Known rows, with every way that one mark hangs from another
N[K[S[Z[B]]]]: [-2.040 -5.459  0.698  1.387  0.773  1.408 -0.381  0.223 -2.502  3.182
  1.489 -5.767 -0.016 -1.143 -2.552  0.956  1.592 -1.541 -0.225  0.365
  2.620  0.101  0.072 -0.199  4.303]
S[B[N[K[F]]] Z]: [-3.694 -2.413  4.387 -0.717  0.819 -0.393 -4.305  1.045 -0.884  4.225
  0.247 -1.728 -3.702 -0.165 -3.214 -4.784  4.236 -7.003 -1.593  2.853
  3.690  4.623  1.323 -2.669  1.152]
T[Z]: [-1.235 -1.562 -0.329  0.552  1.020 -2.593 -1.539  1.019 -0.853 -0.480
  0.655  2.043  1.967  0.166  0.588 -0.378  0.101  1.677 -0.345  0.400
  2.563  3.334 -2.153 -1.318  0.295]
A[Z[B[N[K[F]]]]]: [-2.215 -0.557  0.044 -0.949  1.510  2.775  2.257  2.649  0.643  3.140
 -2.988 -5.321  0.250 -1.332 -5.834 -5.249  1.119 -1.629  0.740 -1.954
  1.402  1.134  2.921 -2.703 -2.047]
A[Z]: [ 0.430  0.792 -1.412 -0.251  0.340  1.359  0.791  2.297  1.254  2.022
 -1.501 -2.074  1.887 -1.033 -2.489 -4.596 -0.894 -1.586  0.166 -2.318
 -1.341  0.555 -1.597  0.276 -2.539]
F[B K]: [ 0.960 -0.582  0.277 -2.253 -0.666  2.518  2.437 -3.121  0.635  2.991
  0.349 -0.197 -0.405 -2.199 -3.700 -0.617 -2.515  4.062  0.488  0.757
  0.158 -2.144 -0.717  0.618  0.656]
N[K[F S]]: [-0.756 -4.837  0.191  1.784 -0.598  0.905  1.272 -0.529 -1.340  4.053
 -0.210 -5.695 -0.426 -0.879 -2.617  3.322  1.720  0.342  2.493  0.444
  2.277  0.481 -1.147  1.912  3.352]
B[Z[N[K[S]]]]: [-1.291 -3.252  0.569  0.530 -0.784 -1.328 -2.320  3.251 -0.298  2.356
 -0.164 -2.735 -2.629 -1.385 -0.002  1.153  1.731 -2.287 -0.690 -0.666
  3.143  4.106 -2.714 -2.336  4.164]
S[B Z[N[K]]]: [-3.093 -4.350  2.496 -2.572 -0.773  0.603 -4.925  2.489 -1.208  5.899
  0.608 -0.830 -5.160 -2.262 -2.627 -4.353  4.040 -6.551 -0.954 -0.083
  3.077  3.016 -1.202 -2.407  2.367]
S[B[Z[N[K[F]]]]]: [-2.784 -3.341  2.366 -2.290 -1.820 -1.128 -2.808  1.519 -0.163  3.275
 -1.045 -0.373 -3.602 -1.709 -3.190 -0.932  2.763 -2.775 -0.377 -0.637
  4.257  4.855 -2.445 -1.906  1.964]
F[B Z]: [ 0.942  2.593 -0.351 -2.297  0.486  0.896  2.135  5.032 -1.559 -2.980
  0.807  0.613  1.272 -2.639 -2.506 -1.001 -2.334  5.649 -1.100  0.033
  2.508 -4.150 -1.631  0.680 -0.682]
Z[B[N]]: [-2.896 -0.423  1.578 -0.827  2.950  1.685  1.124  0.715 -0.172 -0.847
 -0.927 -2.729 -1.006  0.216 -3.698 -1.886  1.518 -0.303 -1.267  0.602
  2.720 -0.157  7.036 -4.615 -0.531]
S[Z[N]]: [-0.162 -1.144  0.850 -0.198  0.987  0.188 -3.223  4.065 -0.871  4.152
  0.955 -1.376 -4.396 -1.198  0.420 -3.306  1.676 -5.454  0.301  0.565
 -0.287  0.577 -0.954 -2.411  1.311]
T[K[S]]: [ 1.080 -3.184 -1.840  1.258  1.793  0.119  1.138 -2.026  2.139 -0.749
 -0.162 -1.317  3.678 -0.199 -0.854  2.472  0.565 -3.761  2.749  2.163
 -0.120 -0.533 -3.589 -0.039  1.839]
F[K[S] Z[B N]]: [ 0.666 -4.506 -1.887 -3.735  5.396  4.309 -0.318  1.162  0.642  2.272
  4.194 -1.038  0.637 -2.743 -7.908 -1.022  1.404  3.735  0.714 -0.860
  4.016  0.627  0.928 -2.296  4.257]
A[Z[B N]]: [-1.108 -1.272 -1.676 -2.411  1.091  3.424  1.342  4.594  1.140  3.934
 -2.496 -3.745 -1.034 -2.663 -5.157 -5.505  0.688 -1.762  0.834 -4.119
  0.133 -0.514  1.367 -2.875 -2.094]
N[K Z[B]]: [-2.968 -5.829  1.135  0.894 -2.271  2.652 -0.365  2.132 -2.336  3.562
 -2.764 -3.845  0.452 -2.127 -3.584 -2.767  2.347 -2.051  0.323 -1.165
 -0.254  2.440  1.170 -2.574  2.567]
N[K[F]]: [-1.746 -3.082  0.891 -0.449 -2.414  0.801  1.241 -0.544 -1.365  4.294
 -1.989 -3.603 -2.038 -1.351 -1.484  1.720  2.542  0.324  2.808 -0.401
  2.371  1.902 -0.971  0.338  2.518]
F[K Z[B]]: [-0.135 -1.758 -0.474 -4.742  4.136  3.414  0.378 -0.719 -0.143  0.404
  3.407  1.108  1.542 -2.177 -6.807 -2.103  0.562  4.951  0.385 -0.847
  3.463  1.973  0.702 -2.792  3.163]
N[K[S]]: [-1.351 -4.797 -0.326  1.338 -0.657  1.183  0.215 -0.990 -1.123  2.287
  0.714 -4.221  1.031 -0.831 -1.448  2.665  1.560  0.102 -0.084 -0.016
  2.480  0.427 -0.446  1.530  3.737]
Z[B]: [-1.966 -1.471  0.774 -1.389  1.824  1.701  1.872  0.579 -1.495 -0.252
 -0.210 -2.408 -0.519 -0.836 -3.685 -0.635 -0.078  1.425  0.066 -1.069
  1.371 -1.921  3.558 -2.994  0.170]
Z[B[N[K]]]: [-4.018 -1.985  1.669 -1.381  1.660  2.247  1.250  0.289 -0.782  0.388
 -1.513 -3.757 -1.266 -0.359 -3.799 -1.424  2.734 -0.253 -1.096  0.139
  3.933  0.720  6.885 -4.581  0.962]
A[Z[B N[K[S]]]]: [-1.723 -3.652 -1.896 -1.698  0.757  4.038  1.575  4.085  0.569  5.031
 -2.151 -5.824 -0.574 -3.085 -5.844 -4.215  1.395 -1.716  0.825 -4.140
  1.399 -0.243  1.174 -2.242 -0.198]
Z[N[K]]: [-1.747 -3.601 -0.823 -2.193 -2.360  2.102 -0.867  1.919  0.433  5.004
 -1.978 -1.508 -4.148 -2.407 -0.223  0.039  3.915 -1.628  1.001 -2.118
  2.399  1.530  0.404 -1.529  2.450]
T[B[N[K[S]] Z]]: [-4.272 -2.398  4.037  3.705 -0.270 -2.618 -2.902 -0.700  0.435 -0.637
  0.224 -2.891  1.175  1.271 -3.286  2.769  2.838 -3.636 -3.455  3.556
  4.033  5.667 -0.331 -3.279  2.735]
T[B K[F] Z]: [-2.798 -4.021  1.391  1.788 -0.205 -4.079 -0.443 -2.318  1.184  0.108
 -1.728  1.343  4.092 -0.065 -3.510  3.715  2.448 -3.007  4.218  3.648
  2.784  5.268 -7.634 -3.540  1.033]
S[B]: [-1.914 -1.686  1.511 -2.099 -0.543 -0.178 -1.733 -1.053  0.171  0.576
  0.143  1.559 -0.519 -0.456 -2.854 -1.502  1.212 -1.251 -1.333 -0.178
  2.079  1.549 -0.144  0.105 -0.404]

Rows
[ 0.042  1.864  2.383  1.282 -0.224 -1.362  2.140  2.778 -0.394  1.538
 -2.532 -3.321 -3.020 -0.447 -2.066  0.338 -0.805  0.667  1.958  2.331
  1.541 -0.264 -0.111 -0.868 -1.081]
K[F[B[N Z]]]
[-1.068 -4.790 -1.366 -0.736 -1.090  2.229 -0.957  2.037  0.457  4.665
 -0.720 -3.008 -2.967 -2.023 -1.055  1.143  3.377 -1.649  0.789 -1.472
  2.417  0.602  0.216 -0.477  3.027]
Z[N[K[S]]]
[ 0.437 -4.539  0.448  0.454  2.649  2.039 -2.136 -4.092  2.069  3.574
  2.316 -0.461  1.879  0.072 -5.345 -1.512  0.920 -1.181 -0.567  2.178
  0.377  3.424  0.626  0.222  2.259]
F[K[S[B[N[Z]]]]]
[-3.278 -3.351  3.379  4.491 -0.833 -0.659 -2.112 -0.453  0.627  1.502
 -1.338 -3.051  1.574  1.062 -4.636  1.263  3.387 -4.100 -1.250  3.758
  1.080  3.959  0.928 -1.879  0.945]
T[B[N[K[F S] Z]]]
[ 1.292 -2.097  0.512  1.796  1.888  2.758  0.793 -1.547  1.769  3.003
  0.490 -2.492  1.573 -0.676 -5.017 -1.877 -1.637  1.020 -1.084  3.599
 -0.400 -0.917  1.996  0.357  0.477]
F[B[N[Z]] K[S]]
[-3.529 -0.582  2.817  1.097 -0.025 -2.031 -2.565  1.414  0.380  0.183
 -1.465 -2.553 -1.652  0.775  0.457 -0.703  3.378 -3.569 -3.021  2.167
  5.021  7.594  1.661 -4.345  3.176]
B[N[K] Z]
[-0.862 -1.746 -2.042 -1.793 -1.350  2.852  0.202  3.644  1.645  5.424
 -2.890 -3.056 -1.058 -2.746 -2.696 -4.554  1.887 -2.688  0.843 -3.784
  0.328  1.714 -1.323 -0.784 -0.772]
A[Z[N[K]]]
[-1.002 -3.209  0.752  0.764 -0.792 -1.451 -1.773  3.523 -0.423  3.299
 -0.647 -3.493 -3.407 -1.414 -0.708  1.520  1.832 -2.263  0.563 -0.435
  3.168  4.137 -3.070 -2.245  3.933]
B[Z[N[K[F S]]]]
[-5.653 -3.237  2.981  2.394 -0.098 -3.307 -3.215 -1.090  0.029 -0.368
 -0.280  0.716  2.753  1.246 -2.554  1.368  3.737 -1.150 -2.824  3.249
  5.494  7.154 -0.362 -4.020  1.209]
T[B[N[K]] Z]
[-0.091 -6.553  0.446  4.525 -1.721  1.143 -0.528  2.271 -1.573  5.427
 -1.799 -5.592  1.036 -1.188 -3.298  0.069  1.813 -2.723  2.595  0.988
 -1.408  2.320 -2.155  1.495  2.881]
N[K[F S] Z]
[-0.118 -2.559 -2.114 -0.567 -0.447  2.682  0.792  3.936  1.525  6.265
 -2.476 -4.755 -0.929 -2.628 -3.924 -3.465  1.552 -2.582  2.019 -3.099
  0.341  0.978 -1.680  0.145 -0.531]
A[Z[N[K[F S]]]]
[-2.437 -0.619 -0.224 -1.105  1.505  2.843  1.739  2.464  0.772  2.395
 -2.548 -4.743  0.983 -1.260 -5.210 -5.574  1.002 -1.786 -0.628 -2.270
  1.463  1.184  3.196 -2.946 -1.881]
A[Z[B[N[K]]]]
[-1.687  0.428 -0.336 -0.915  2.325  2.472  1.674  2.810  1.146  1.484
 -2.201 -3.829  1.217 -0.864 -5.188 -5.918  0.199 -1.837 -0.653 -1.925
  0.520  0.547  3.354 -2.928 -2.852]
A[Z[B[N]]]
[ 0.750  1.152  1.763  0.912 -1.040 -1.416  2.665  2.676 -1.331  1.896
 -1.954 -3.238 -2.717 -1.206 -2.223  1.148 -1.937  1.865  2.916  1.091
  0.620 -1.514 -2.565  0.338 -0.597]
K[F[B[Z]]]
[-1.723  0.138  2.084  1.494 -0.720 -0.820  0.941  2.531 -0.673 -0.304
 -1.354 -3.962 -0.787 -0.836 -1.251  0.303 -0.706  0.407 -2.724  2.422
  3.676 -0.224  0.787 -1.292  1.054]
F[B[N[K[S]] Z]]
[-1.456 -7.563  1.051  3.515 -0.558  2.290  0.696  2.680 -2.624  5.137
 -1.919 -7.356  0.692 -1.742 -5.864 -0.364  1.753 -1.804  2.682  0.295
 -0.415  1.031  0.423 -0.601  3.018]
N[K[F S] Z[B]]
[-1.933 -2.467  2.688  2.025 -1.220 -3.454 -0.126 -1.996  1.602 -0.049
 -2.190 -1.171  1.726 -0.243 -3.600  4.286  1.880 -5.540  3.642  3.500
  1.280  4.537 -7.508 -3.582  2.198]
T[B[Z] K[F]]
[ 2.331 -1.372  0.160  3.592  1.544  0.043  3.549  1.838 -1.033  2.006
  0.358 -5.866 -0.048 -0.640 -3.998  3.387 -2.735  2.577  3.151  2.279
 -0.155 -5.319 -1.237  3.492 -0.547]
K[F[B] S]
[-0.882 -0.741 -1.062 -4.055  2.767  2.400 -0.016  5.639 -0.803 -0.752
  0.909  0.062 -1.218 -2.744 -4.071 -2.012  1.940  2.555  0.061 -2.072
  3.968 -0.544  1.601 -3.489  1.208]
F[Z[B N]]
[-1.753 -5.680  1.723  1.288 -0.239  0.429 -0.770  0.045 -2.109  5.346
  0.740 -5.617 -1.551 -1.212 -3.874  1.192  2.394 -2.334  1.750  1.120
  2.988  1.422 -1.907  1.235  3.651]
N[K[F S[B Z]]]
[-2.475 -4.018 -0.917 -1.134 -0.679 -1.031 -2.161  2.394 -0.480  2.950
 -0.630  1.045 -0.898 -1.536  0.401 -0.329  2.863  0.530  0.307 -1.084
  4.260  4.360 -1.897 -2.343  2.018]
T[Z[N[K]]]
[-1.514 -3.220 -1.238 -3.340  2.423  2.996  0.098  5.240 -1.330  0.323
  1.284 -2.052 -0.688 -3.105 -4.757 -0.716  2.709  2.588 -0.067 -2.113
  5.142 -0.280  1.349 -2.681  3.122]
F[Z[B N[K[S]]]]
[-0.595 -4.225 -0.846 -0.570 -1.643  2.176  0.764  2.848 -0.007  5.871
 -1.748 -4.441 -4.158 -2.721 -2.172  1.662  2.626 -0.380  2.519 -0.993
  2.329 -1.169 -0.283  0.147  2.254]
Z[N[K[F[B] S]]]
[-1.733 -1.401 -0.229  0.121  2.367  2.704  2.283  2.724  0.623  3.105
 -2.223 -6.368  1.056 -1.099 -6.390 -4.414  0.678 -1.640  0.584 -1.507
  1.330  0.472  2.913 -1.999 -1.617]
A[Z[B[N[K[F S]]]]]
[-3.290 -2.740  1.602 -0.023  2.554  2.070  1.775  0.525 -0.907  1.232
 -1.082 -5.481 -1.170 -0.147 -4.998 -0.325  2.447 -0.126  0.004  0.856
  3.892  0.033  6.376 -3.619  1.146]
Z[B[N[K[F S]]]]
[-0.470 -1.079  0.701  0.284 -1.817 -0.264  1.123  3.813 -1.198  1.384
 -1.039 -3.406 -2.150 -2.503 -1.273  1.080 -1.629  1.311 -0.932  0.138
  2.323 -2.135 -2.199 -0.479  1.480]
F[B[Z[N[K[S]]]]]
[-3.941 -2.310  4.262  3.954 -0.315 -2.819 -2.350 -0.508  0.271  0.216
 -0.228 -3.660  0.432  1.205 -3.886  3.115  2.881 -3.508 -2.174  3.787
  3.962  5.636 -0.655 -3.141  2.609]
T[B[N[K[F S]] Z]]
[-2.740 -2.466  2.060  2.686 -0.537 -0.968 -1.624 -2.284  3.523 -0.967
 -3.152  0.467  3.827  0.815 -3.020  0.455  3.905 -8.071  0.632  4.746
 -0.146  4.638 -1.809 -4.427  0.313]
T[B[N[Z]] K]
[-2.806 -0.838  3.958 -0.439  2.014 -0.946 -4.947  1.343 -0.271  2.110
  1.161  0.056 -2.741  0.576 -2.412 -5.662  2.919 -7.136 -2.967  3.095
  2.546  3.676  1.775 -2.894 -0.121]
S[B[N] Z]
[-0.467 -2.670 -2.445 -0.777 -0.482  2.853  0.246  3.744  1.611  5.306
 -2.000 -4.127 -0.208 -2.530 -3.186 -3.739  1.471 -2.715  0.727 -3.372
  0.403  0.989 -1.363 -0.031 -0.356]
A[Z[N[K[S]]]]
[ 2.205 -2.255  0.721  3.464  2.251  0.172  1.290  4.651 -1.646  4.920
  1.035 -6.832 -3.101 -1.424 -3.813  1.047 -1.537 -1.245  3.386  2.627
 -0.264 -4.893 -1.931  1.791  0.431]
K[F[B] S[Z[N]]]
[-1.113 -4.799  1.159  2.237 -3.516  1.196 -0.553  2.257 -1.587  5.559
 -3.550 -3.492 -0.683 -1.625 -2.097 -1.622  2.555 -2.774  2.915  0.032
 -1.467  3.873 -1.912  0.046  2.097]
N[K[F] Z]
